Known rows, with every step that occurs
medu > zapu: [ 1.96 -2.87  2.26  1.70  1.55  0.07  2.14 -0.94  0.11 -1.29  4.90 -1.97
  2.13 -3.78 -0.96  3.63 -0.38  3.73  1.35]
nabe > mebe > medu > zapu > timeb: [ 2.67 -1.72  2.61  4.14 -0.89 -0.88  1.37 -3.52 -2.35 -2.91  5.36 -2.50
  2.16 -1.76 -2.07  3.59  0.94  2.83  1.94]
medu > zapu > didiva > penupel: [ 3.05 -1.83  2.41  2.11  1.03 -0.11  1.41 -2.31  0.04 -2.24  4.38 -2.77
  3.54 -3.94  2.82  1.59  0.02  4.92 -0.78]
mebe > penupel > nabe > medu > zapu: [ 3.93 -2.73  3.66  1.69  0.50 -4.44  2.53  0.78 -3.83 -2.57  4.57 -0.97
  1.23 -6.41  2.19  3.92 -2.02  5.22  1.01]
nabe > visu: [ 3.44 -1.30  1.22  2.29  3.02  3.39  0.63 -2.28  2.40 -1.02  3.54  0.20
  1.10 -2.07 -2.78  2.09 -0.69  1.82  0.73]
zapu > didiva: [ 2.72 -1.06 -1.42  3.47  1.39  3.15  1.93 -2.09  1.42 -0.35  4.70 -0.71
  1.36 -3.57 -0.17  1.27 -0.86  3.99 -0.50]
mebe > penupel: [ 3.07 -0.87  1.18  2.90  4.24 -2.70  1.60 -0.87 -1.43 -0.34  6.08 -0.61
  1.45 -3.53  0.02  0.45 -1.71  4.11  1.04]
didiva > penupel > nabe > medu: [ 5.80 -2.49  3.04  1.03  1.49 -2.36  2.42 -1.49 -4.93 -1.66  4.37  0.72
  1.51 -6.17 -0.06  1.34 -2.26  3.08 -1.22]
didiva > penupel > mebe > visu: [ 5.49 -0.69  2.08  3.23  8.81 -1.20  0.86 -1.96 -5.34 -1.13  3.81  0.31
  0.66 -5.12  0.16 -2.30  1.52  2.08  1.03]
mebe > medu > zapu > didiva > penupel > nabe: [ 4.85 -2.25  2.15  3.06 -1.46  0.33  1.57 -2.92 -2.44 -5.53  3.89 -3.11
  4.69 -6.20  1.65  2.04 -1.33  4.48  0.00]
nabe > medu: [ 3.10 -1.88  1.48  1.69  2.13  0.70  2.97 -1.25 -1.71 -0.99  3.58  0.84
  0.35 -5.69 -1.70  1.89 -0.55  3.02 -0.41]
mebe > penupel > nabe > medu: [ 4.93 -1.43  1.87  2.23  1.89 -3.69  2.61  0.08 -4.39 -1.08  4.80  0.79
  0.37 -6.05  0.93  1.91 -2.78  4.47  0.30]
medu > zapu > timeb: [ 2.54 -2.60  1.86  2.35  0.52  0.53  1.27 -1.17  1.65  0.10  5.58 -0.83
  2.71 -2.67 -2.09  3.61 -0.07  3.25  1.57]
gabi > zapu > timeb: [ 4.85 -1.06  3.01  2.62  2.31  1.83  0.89 -1.82 -0.05  1.24  5.40  0.32
  1.09 -3.07 -2.88  0.36 -1.27  1.79  2.14]
mebe > penupel > nabe: [ 4.51 -1.77  0.63  3.02  2.53 -3.42  1.61 -0.49 -3.43 -0.22  6.41 -0.14
  1.18 -4.14 -0.13  1.74 -3.64  4.19  1.23]
mebe > medu: [ 3.45 -1.42  0.75  3.14  2.03  1.40  2.14 -2.90 -1.65 -3.06  4.60 -0.55
  2.60 -5.33 -3.66  0.80 -0.67  2.55  1.21]
didiva > penupel > nabe > mebe > medu > zapu: [ 4.91 -2.81  4.23  3.08 -0.37 -4.31  1.56 -3.29 -7.17 -4.99  5.18 -3.62
  2.57 -3.91  0.74  3.03 -1.32  3.20  0.74]
penupel > nabe: [ 4.33 -2.93 -0.15  2.61  1.46  0.16  1.74 -1.03 -2.25 -0.11  5.55  0.17
  1.01 -4.16 -2.47  2.86 -3.28  2.99  0.74]
penupel > mebe > medu > zapu > didiva: [ 2.33  0.70  0.22  4.51  1.54  1.81  2.22 -3.15  0.01 -4.79  2.02 -2.48
  2.50 -5.88  1.31  0.91  0.85  2.73  0.77]

Rows
[ 3.56 -0.16  3.96  2.88  4.31 -2.96  1.84 -3.47 -3.42 -4.84  2.73 -2.46
  3.44 -6.39  0.67 -0.38  0.59  1.84  1.02]	didiva > penupel > mebe > medu > zapu
[ 3.72 -3.18  2.51  3.72 -1.29 -1.83  2.04 -2.29 -5.41 -4.26  5.01 -3.13
  1.13 -3.50 -1.03  4.86 -1.39  3.30  1.62]	penupel > nabe > mebe > medu > zapu
[ 4.11  1.63  0.38  4.42  4.14 -0.03  1.68 -4.90 -2.07 -4.09  2.61 -1.22
  2.80 -6.01  1.83 -2.78  0.11  2.04 -0.75]	zapu > didiva > penupel > mebe > medu
[ 4.24 -2.59 -0.02  3.44  0.87 -2.07  1.82 -1.93 -5.07  0.05  6.04 -1.03
 -1.06 -1.71 -1.27  3.37 -2.96  2.94  0.45]	penupel > nabe > mebe
[ 5.64 -0.89  0.79  4.60 -0.49 -1.33  1.41 -4.57 -5.86 -3.85  4.83 -2.26
  1.91 -3.45  1.62  0.59 -1.74  3.58 -1.10]	zapu > didiva > penupel > nabe > mebe > medu
[ 3.39 -1.78  3.36  1.36  0.28 -0.46  2.34 -1.95 -1.11 -3.15  2.99 -1.73
  2.78 -5.96  3.77  1.65  0.64  4.92 -1.70]	nabe > medu > zapu > didiva > penupel
[ 7.13 -1.04  4.00  1.88  0.74  0.62  1.97 -1.85 -3.81 -2.36  2.95 -0.17
  0.92 -6.94  2.79 -0.55 -2.43  3.43 -0.99]	gabi > zapu > didiva > penupel > nabe > medu
[ 4.04 -0.81  0.59  2.70  2.56  0.59  1.33 -3.14 -0.42 -1.06  4.53 -1.16
  2.59 -3.70  1.55 -0.43 -0.93  4.06 -1.48]	zapu > didiva > penupel
[ 2.86  0.09  1.50  3.07  3.50 -1.51  1.51 -2.93 -0.91 -2.35  2.78 -2.36
  2.21 -4.53  4.23 -0.10  0.34  3.32 -0.63]	medu > zapu > didiva > penupel > mebe
[ 5.57 -1.45  1.27  2.10  0.01 -0.29  2.48 -2.03 -3.27 -1.94  3.59  0.11
  1.64 -6.19  2.15  0.95 -1.94  4.29 -2.39]	zapu > didiva > penupel > nabe > medu
[ 2.29 -2.86  3.28  0.99  0.68  0.10  2.99 -0.39 -1.19 -2.17  3.39 -0.87
  1.31 -5.88 -0.36  3.95  0.34  4.04  0.42]	nabe > medu > zapu
[ 5.32 -0.30  3.48  2.49  3.08  1.37  1.23 -2.93 -1.05 -1.44  4.21 -1.54
  2.03 -4.44  2.10 -2.17 -1.39  3.08 -0.16]	gabi > zapu > didiva > penupel
[ 5.77 -3.18  2.40  3.90  1.38 -0.66  0.73 -1.52 -6.48 -2.97  5.35 -3.09
  0.74 -2.59  3.36  2.94  1.11  5.59  0.31]	medu > zapu > didiva > penupel > nabe > mebe > visu
[ 4.31 -2.55  1.90  2.30 -0.61 -0.65  1.45 -1.77 -1.75 -2.43  4.74 -2.54
  3.15 -4.41  2.86  2.77 -1.94  4.93 -0.63]	medu > zapu > didiva > penupel > nabe
[ 3.54 -1.43  2.80  3.00  0.10  0.87  1.75 -3.48 -0.60 -5.37  3.73 -3.32
  4.90 -5.56  1.63  0.72  0.45  4.42 -0.12]	mebe > medu > zapu > didiva > penupel
[ 4.26 -2.34  1.95  3.34 -0.78 -2.65  1.30 -2.47 -4.63 -2.31  5.03 -3.71
  1.24 -1.95  4.23  3.27 -1.47  4.85 -0.99]	medu > zapu > didiva > penupel > nabe > mebe
[ 4.56 -0.30  1.48  3.04  2.08  3.98  1.50 -1.99  0.64 -0.54  4.07 -0.99
  0.77 -4.37  0.36 -0.09 -1.32  2.98  0.76]	gabi > zapu > didiva
[ 3.81 -2.77  1.21  2.22 -2.61  1.95  2.78 -0.15 -0.76 -2.51  2.95 -0.89
  1.42 -6.52  1.86  4.80 -1.25  4.99 -0.69]	penupel > nabe > medu > zapu > didiva
